What can hang from each mark:
Z_632: Z_255 Z_462
Z_349: Z_46 Z_196 Z_684
Z_255: Z_196 Z_632 Z_684 Z_995
Z_462: Z_632
Z_196: Z_255 Z_349
Z_684: Z_255 Z_349
Z_995: Z_255

Each row was made from one small tree. The marks that hang from a mark follow it in brackets, in the order of their numbers. Every link used is in the known rows. Write each row's tree.
Known rows:
Z_684(Z_255(Z_632)): [  8 -14  -6  17 -13 -10  -4   4  -1  -5   0  -4   0  -5   3   0   5  -5
  -2   2  -1  -9  -5  15   0  10 -13  -7  -2  -5 -11  11   8   8  -2   4
 -10  -4  -2  12   8]
Z_462(Z_632(Z_255)): [  5  -5 -11   7 -14  -9 -13  -2  -4  -4   2 -10  -9  10   2   7   2 -10
  -8  11   6  -3   0   9  -4   7 -10  -2   4  -4 -13  15   3   6  -1  -2
  -7  -5  -3  12   4]
Z_349(Z_46 Z_196(Z_255(Z_684))): [ -6 -14   4  -6  -9 -15   6  -4   9  -6   3   1  -4  -1   7  -3  14  -3
 -12   3  17 -17   4  12 -12  11   2  10 -13  -4 -14  22   6  -9 -18   9
   6   2   5  -1   6]
Z_995(Z_255(Z_632 Z_684)): [ -1  -2  -4   8  -8 -22   0   4  -6 -10  -2   2   9  -3   5  -2   5   1
   4   4   2 -11  -2  15   0   5  -2  -4  -4  -7  -9  13   7   1  -9  15
  -4  -1   5   1   9]
Z_462(Z_632(Z_255(Z_684))): [ -4   0 -12   3 -14 -18  -8   5  -6  -8   1  -9  -5   9  -1   5   7   1
  -8  10   5 -13   5   8   0   3  -3  -4   0  -9 -16  15   2   5  -2   5
   3  -2  -2   4   3]
Z_255(Z_196 Z_632(Z_462) Z_684 Z_995): [  2  -2  -7  12  -3 -41  -5  12   0 -14 -11  -3  18  -7   3   2   8  16
   4  -2   2 -21  16   9  -5  -3   5  -1 -11 -21 -15  15   3  -6  -2  24
  18  -4  23  -3  10]
Z_632(Z_255 Z_462): [ -2  -1 -12  -2  -3 -15   1  11   0  -3   4  -6  -6   6  -2   9  10   5
  -9   9   9  -1   5   7  -2  -1  -8 -15  -3  -4  -6  20  -1  -4   2   9
   2  -3   5   9   7]
Z_196(Z_255(Z_632 Z_684 Z_995) Z_349): [  3  -2   4  14   4 -26  -6   7  -4  -5 -10  -1   7   2   7  -2  12  -6
   2  -5  -5 -23  -7  17 -12  -5  -3   0  -9 -19  -8  19   1 -12 -13   5
   9  -2   6   2  13]
Z_349(Z_46 Z_196(Z_255(Z_632(Z_462) Z_684 Z_995))): [-10 -13  -6  -1  -7 -32   6   0   3 -15  -3   1  10 -10   9  -3  20   0
 -10  -4  17 -28  10  13 -20   9  -2   8 -20 -20 -14  20   2 -13 -14  19
  16   2  17  -1  12]
Z_632(Z_255(Z_684) Z_462): [-11   5 -12  -5  -4 -22   6  16  -2  -7   5  -5  -3   3  -4   8  16  16
 -10  11   7 -10  10   6   2  -5  -3 -18  -5  -9 -11  20   0  -6   0  14
  12   0   7   4   7]
Z_462(Z_632): [  7   1  -9  12  -9  -7 -15  -5  -3  -5  -4  -3  -8   8   2   5  -1   0
   1   3   4  -6  -2  12  -3   9  -5   2  -1   2 -11  13   7   9   5   0
  -8  -3  -5   9   1]
Z_684(Z_255 Z_349): [  4  -7   5  12  -9  -6   5   0  -3   1  -4  -9 -14   0  -6   1   6   1
  -3  -2  -1  -7  -1  17   3   0 -16  -2  -6  12 -11  18  14   6  -2  -3
 -11 -16 -10  15   3]
Z_462(Z_632(Z_255(Z_684 Z_995))): [ -4   3 -14   4 -11 -19 -17   2  -9  -6  -2  -9  -1   4   2   6   8  -1
  -4  11   7 -19   7  11  -3   1  -9   0  -4 -14 -17  15   2  -2  -4   5
   8  -7   1   3   4]
Z_995(Z_255): [  5  -1  -4   4  -4  -7  -7  -4  -3  -1   2   3  -3   3   6   2  -2  -4
   3   8   7   3  -8  13  -3  10 -10  -4  -4   5  -4  16   9   0  -8   4
 -11  -6  -2   6   5]
Z_462(Z_632(Z_255(Z_684(Z_349) Z_995))): [ -4   2  -3   7 -10 -22  -8  -2 -13  -4  -8 -15  -6   3  -6   4   9  -1
  -2   2   4 -22  10  12  -2  -8 -14   7  -6  -3 -17  20   7   0  -2   2
   7 -13  -2   7   3]
Z_255(Z_196(Z_349(Z_46 Z_684)) Z_995): [  3 -12   9   6  11 -24 -16  -2  -1  -2 -13  -8   1  10  12   3   1   0
  -1  -5  18 -21   2  17  -8  16  -1  23  -6  -2 -16  31   0 -25 -17   8
  10   1  10  -3   5]
Z_462(Z_632(Z_255(Z_196 Z_995))): [ 13 -12  -9  13 -15 -22 -21  -2  -2  -2  -6 -14   1   7   4   4  -1 -17
   0   9  10  -7   7  11  -8   8  -8  10   1 -12 -17  15   4  -1  -6   1
   0 -12   7   6   4]
Z_349(Z_46 Z_196 Z_684): [ -5 -15   7  -6  -1  -8  -5 -11   7  -4   3  -5  -7   2   8   2   8   9
 -15  -5  27 -18   2  12  -8  21   1  19 -10   8 -16  26   3 -14 -12   7
   4   8   5   2   5]
Z_196(Z_349): [  3  -1   4   8   6 -10  -6   3   0   3  -7  -1  -7  10   1   4  -1   2
   3   0   2  -6  -5  12  -4   1  -6   1  -1   9  -2  22   2  -3  -4  -1
  -4   1  -2   7   5]
Z_349(Z_196 Z_684): [  1  -8  11   1   2  -7  -6  -6   8   1   4  -5  -6   2   0   5   5  13
 -12  -5  17 -13  -1  10  -5  10   3  12  -8   5 -11  21   3 -11  -7   3
   6   1   2   4   7]
Z_995(Z_255(Z_684(Z_349(Z_46 Z_196)))): [-12 -12  10  -5  -9 -17  15 -12  -2  -4  -5  -3  -4  -3   0  -6   9   0
  -7  -1  20 -17   9  17  -8   7  -7  21 -15  16 -12  27  14  -5 -18  10
  -2  -3   2   0   5]
Z_995(Z_255(Z_196 Z_632 Z_684(Z_349))): [  7 -12  12  16 -13 -34  11   2  -4  -9 -11  -8  10  -2  -1  -3   3  -2
   4  -6   0 -11   7  15  -2  -1  -6   9  -5   0 -14  17  16   1 -12  15
  -4 -12  11   1   9]
Z_349(Z_46 Z_196 Z_684(Z_255(Z_632(Z_462) Z_995))): [ -9 -22  -5   3  -5 -22   0  -3  -2 -11  -3  -5   4 -12   8   2  16   3
 -17  -9  28 -29   8  21 -12  22 -10  14 -18 -13 -17  25   4 -16 -14  16
  11   0   9   4  12]

Which tree is each row?
[ -3 -10   1   5  13 -26  -1   4  -8  -9  -6  -1   3   7  14   6  16  -4
 -12 -11  15 -23  -4  22 -15  13 -10   6 -14 -20  -7  31  -3 -26 -16  14
  11   2   8   3  14] : Z_196(Z_255(Z_632(Z_462) Z_995) Z_349(Z_46 Z_684))
[ -1   4  -5  10  -3 -24 -14   4  -3  -9  -5  -2  11  -7   4   0   7  11
   8  -1  -4 -24   5  10  -4  -2  -3  -2  -8 -12 -14  11   2  -3  -1  12
   9  -2  10   0   7] : Z_255(Z_632 Z_684 Z_995)
[  4 -15   8  12  -4 -24   9  -4   3  -3  -8  -8   3  -9  -1   1  16  -4
  -8 -18   6 -16   6  16 -21  -5 -11  11 -19  -8  -6  21   8  -7  -8  10
   6 -17  10  11  16] : Z_684(Z_349(Z_196(Z_255(Z_632(Z_462) Z_995))))
[  3 -10   4   2   3  -9  -1   1   0  -1  -4   1 -10  11  10   0   7 -15
  -5   1   9  -8  -9  16 -12  12 -10   5  -7   2  -4  26   1  -9 -15  -2
  -7   2  -3   7   7] : Z_196(Z_255 Z_349(Z_46))
[  5  -5  -8  10 -15 -30 -16   3  -3  -7  -7 -12   4   5   2   4   5  -6
  -2  12   7 -17  11  10  -4   3  -3   7  -2 -18 -22  16   4  -3  -7   7
  11  -9  10   0   4] : Z_462(Z_632(Z_255(Z_196 Z_684 Z_995)))
[  5  -8  -7  10 -19 -27  -7   4   0  -8  -3 -14   0   9   1   5   4  -4
  -6  12   7 -11   9   8   0   5   0   3   3 -14 -21  16   6   2  -6  10
   4  -7   7   1   4] : Z_462(Z_632(Z_255(Z_196 Z_684)))
[ -9 -14  -6  10   7 -23  -2   5 -12 -10 -10  -3   1   0   9   3  15   1
 -12  -9  17 -28   0  25  -8  17 -15   5 -11 -13 -12  30   1 -22 -12  13
   9   3   2   6  10] : Z_196(Z_349(Z_46 Z_684(Z_255(Z_632(Z_462) Z_995))))
[ -1   4  -8   8  -1 -31  -1  11  -4 -13  -1   1  10  -5   4   3  17   9
   0   0   1 -21   4  13  -7  -3  -5 -13 -14 -28  -9  15   0  -9  -5  19
  15  -5  12   2  12] : Z_196(Z_255(Z_632(Z_462) Z_684 Z_995))
[ -4 -25  10   4 -16  -5  11 -11   5  -1  -5  -9 -13  -7  -4  -4   9  -8
 -10  -7  17 -15   7  17  -9  11 -12  20 -13  17 -15  24  15   1 -12   0
  -9  -6  -6  11   3] : Z_684(Z_255 Z_349(Z_46 Z_196))
[ -4  -9  13   9  -9 -22  10  -3   4  -6  -7  -9   2  -8  -7  -2  11   9
  -5 -15   2 -22  10  11 -10  -8  -1  15 -11   4 -13  18  11   2  -4  10
   5  -5   8   4  10] : Z_255(Z_632 Z_684(Z_349(Z_196)))
[  9 -26   5  21 -16 -27   0  -6  -2  -8 -14 -14   5 -12   5  -5   5 -15
   3  -7   5 -20  11  20  -7  12 -17  21  -9   0 -22  19  14  -2 -15   6
  -5 -14  10   8   4] : Z_684(Z_255(Z_196 Z_632 Z_995) Z_349(Z_46))
[  8  -8  10  15  11 -19 -12   1  -5  -1  -6  -5   3   7  11   4   9  -7
  -4 -12   4 -19 -14  20 -10   7  -9   6  -8 -19  -6  25  -2 -20 -15   2
   5  -5   4   5  16] : Z_196(Z_255(Z_632 Z_995) Z_349(Z_684))
[ -2 -18  -3   9  -8 -11  -5  -1  -4 -11   3  -6  -2  -3  11   1   9   0
 -12  -1  13 -20  -3  19   1  24 -13   3  -5  -5 -19  18   5  -6 -12  10
  -5   4   0   6   6] : Z_349(Z_46 Z_684(Z_255(Z_632)))
[  0   4   5   6   7 -19  -6   6  -4   1  -8   1  -2   5   4   2  11  -1
   1   0  -1 -18  -6  16  -9  -5  -4  -1 -10 -11  -5  23   0 -13 -13   1
  10  -5   0   0   9] : Z_196(Z_255(Z_684 Z_995) Z_349)
[ -1   3 -14  -2   0 -18  -9   8  -4  -2   0  -5  -1   1   0   8  11   4
  -4   8   8  -7   7   9  -5  -3 -11 -10  -5  -7  -7  21  -2  -9  -1   6
   9  -7   8   8   7] : Z_632(Z_255(Z_995) Z_462)
[ -4  -8   7  -1  11 -10  -6  -1  -3  -2  -5  -4 -10  14   9   4   5   6
  -9  -3  17 -18  -5  15  -4  16  -5  11  -5   7 -10  30   0 -18 -11   5
   2   8  -1   2   4] : Z_196(Z_349(Z_46 Z_684))
[-12   6  -4  -1   1 -28   5   9  -8  -4  -5 -10  -3  -1  -8   7  19  15
  -5   1   4 -21  14  10  -2 -17 -10  -6 -12  -4 -11  24   3  -9  -1  12
  15 -12   6   6   7] : Z_632(Z_255(Z_684(Z_349) Z_995) Z_462)
[  1  -8   5  14  -8 -41  20   7  -6 -14 -12  -5  11  -3  -4   1   8   7
   1  -6   3 -11  11  16  -2  -3  -4   2  -9  -4 -11  21  15  -2  -8  25
   3 -11  15   1  12] : Z_995(Z_255(Z_196 Z_632(Z_462) Z_684(Z_349)))
[ 11 -16  15  18   4 -26  -2   1  -3  -3 -10  -6  10   9   9   2  -1 -10
  -2  -9  11  -8 -10  18  -6  16  -2  15  -1  -6  -9  25   5 -16 -19  10
  -2  -4   9   0  14] : Z_995(Z_255(Z_196(Z_349(Z_684)) Z_632))
[ -6   6 -12   8   1 -32  -4   9  -5 -13  -6   1  10  -9   1   3  12  20
   3  -2   1 -23  11  11  -5  -5  -1 -10 -13 -16 -10  14   0  -6   3  20
  17  -1  15   1   8] : Z_255(Z_632(Z_462) Z_684 Z_995)
[ -4 -16   3  -1   5 -30   5  10  -1  -5  -5 -11  -4  16   7   9  11  -1
 -17   1  24 -11   8  13  -6  14  -4   8  -2  -7 -14  36  -4 -27 -16  16
  11   5  11   1   9] : Z_632(Z_255(Z_196(Z_349(Z_46 Z_684))) Z_462)
[ -5  -1  -2   4   4 -40   2  16  -4  -4 -13  -9   5   7  -1   6  13   3
  -3   6   9 -16  12  11  -7 -10   0   0  -6 -15 -12  28  -2 -19 -11  15
  21  -3  15  -3  11] : Z_632(Z_255(Z_196(Z_349) Z_684 Z_995) Z_462)
[  6 -11   2  21  -9 -15  -3  -3  -7  -2  -9 -10  -1 -11  -1  -1   7  -5
   5  -9  -3 -17   1  19  -4  -1 -19   5  -9   0 -13  15  12   4  -5   0
  -6 -16  -2  14   8] : Z_684(Z_255(Z_632 Z_995) Z_349)
[ -2 -16   8  -1 -13 -30   9   5   0  -7  -5 -16  -4   1  -1  -1  10  -3
  -6   6  10 -16  18   9  -1   2  -7  10  -5   3 -22  25   9  -6 -13  12
   4  -6  10   1   2] : Z_632(Z_255(Z_196 Z_684(Z_349(Z_46))))
[  3 -13   6   8  10 -19 -12  -2  -6  -5  -6  -4   2   5  16   2  11 -12
  -6 -10  12 -25 -10  21 -14  17 -11  14 -10 -16 -11  28  -1 -23 -21   5
   5   1   4   4  12] : Z_196(Z_255(Z_632 Z_995) Z_349(Z_46 Z_684))
[ -7  -9  -3   9   1 -45   3  10  -4 -15 -20  -2  15   0   7  -1  11   5
   3  -4  10 -28  14  16 -14   4   0  12 -11 -14 -14  25   1 -15 -10  24
  18   5  21  -4   9] : Z_255(Z_196(Z_349(Z_46)) Z_632(Z_462) Z_684 Z_995)
[ -7  -5  -2   5  -3 -32   9   5  -9 -15  -6  -3   6  -7   4  -1  20   4
  -3  -6   5 -29  11  17  -9  -2 -10   2 -20 -14 -14  23   6 -12  -9  18
  11  -7  11   4   9] : Z_196(Z_255(Z_632(Z_462) Z_684(Z_349(Z_46)) Z_995))
[ -3 -20   0   0   0 -23  -2  -5   1 -11   0  -2   6  -6  13   4  18  -2
 -16 -10  25 -24   3  16 -18  19  -5  15 -19 -19 -13  26  -1 -23 -16  17
  14   0  15   2  14] : Z_349(Z_46 Z_196(Z_255(Z_632(Z_462) Z_995)) Z_684)
[  8 -14   1  17  -1 -34  10  10  -4  -7 -15   0  11   7   5   2   2 -10
   1  -5   7   0  -2  19 -12   9  -5   5  -3  -8  -3  24   6  -7 -10  18
  -2  -3  13   4  14] : Z_995(Z_255(Z_196(Z_349) Z_632(Z_462)))
[ -2 -21   6   4  -7 -24   8  -7   1  -7  -8  -5   2  -8   4  -1  17  -9
  -9 -14  15 -21  10  16 -24   4 -13  19 -21  -4 -11  26   7 -10 -10  12
   3 -10  13   9  13] : Z_684(Z_349(Z_46 Z_196(Z_255(Z_632(Z_462) Z_995))))
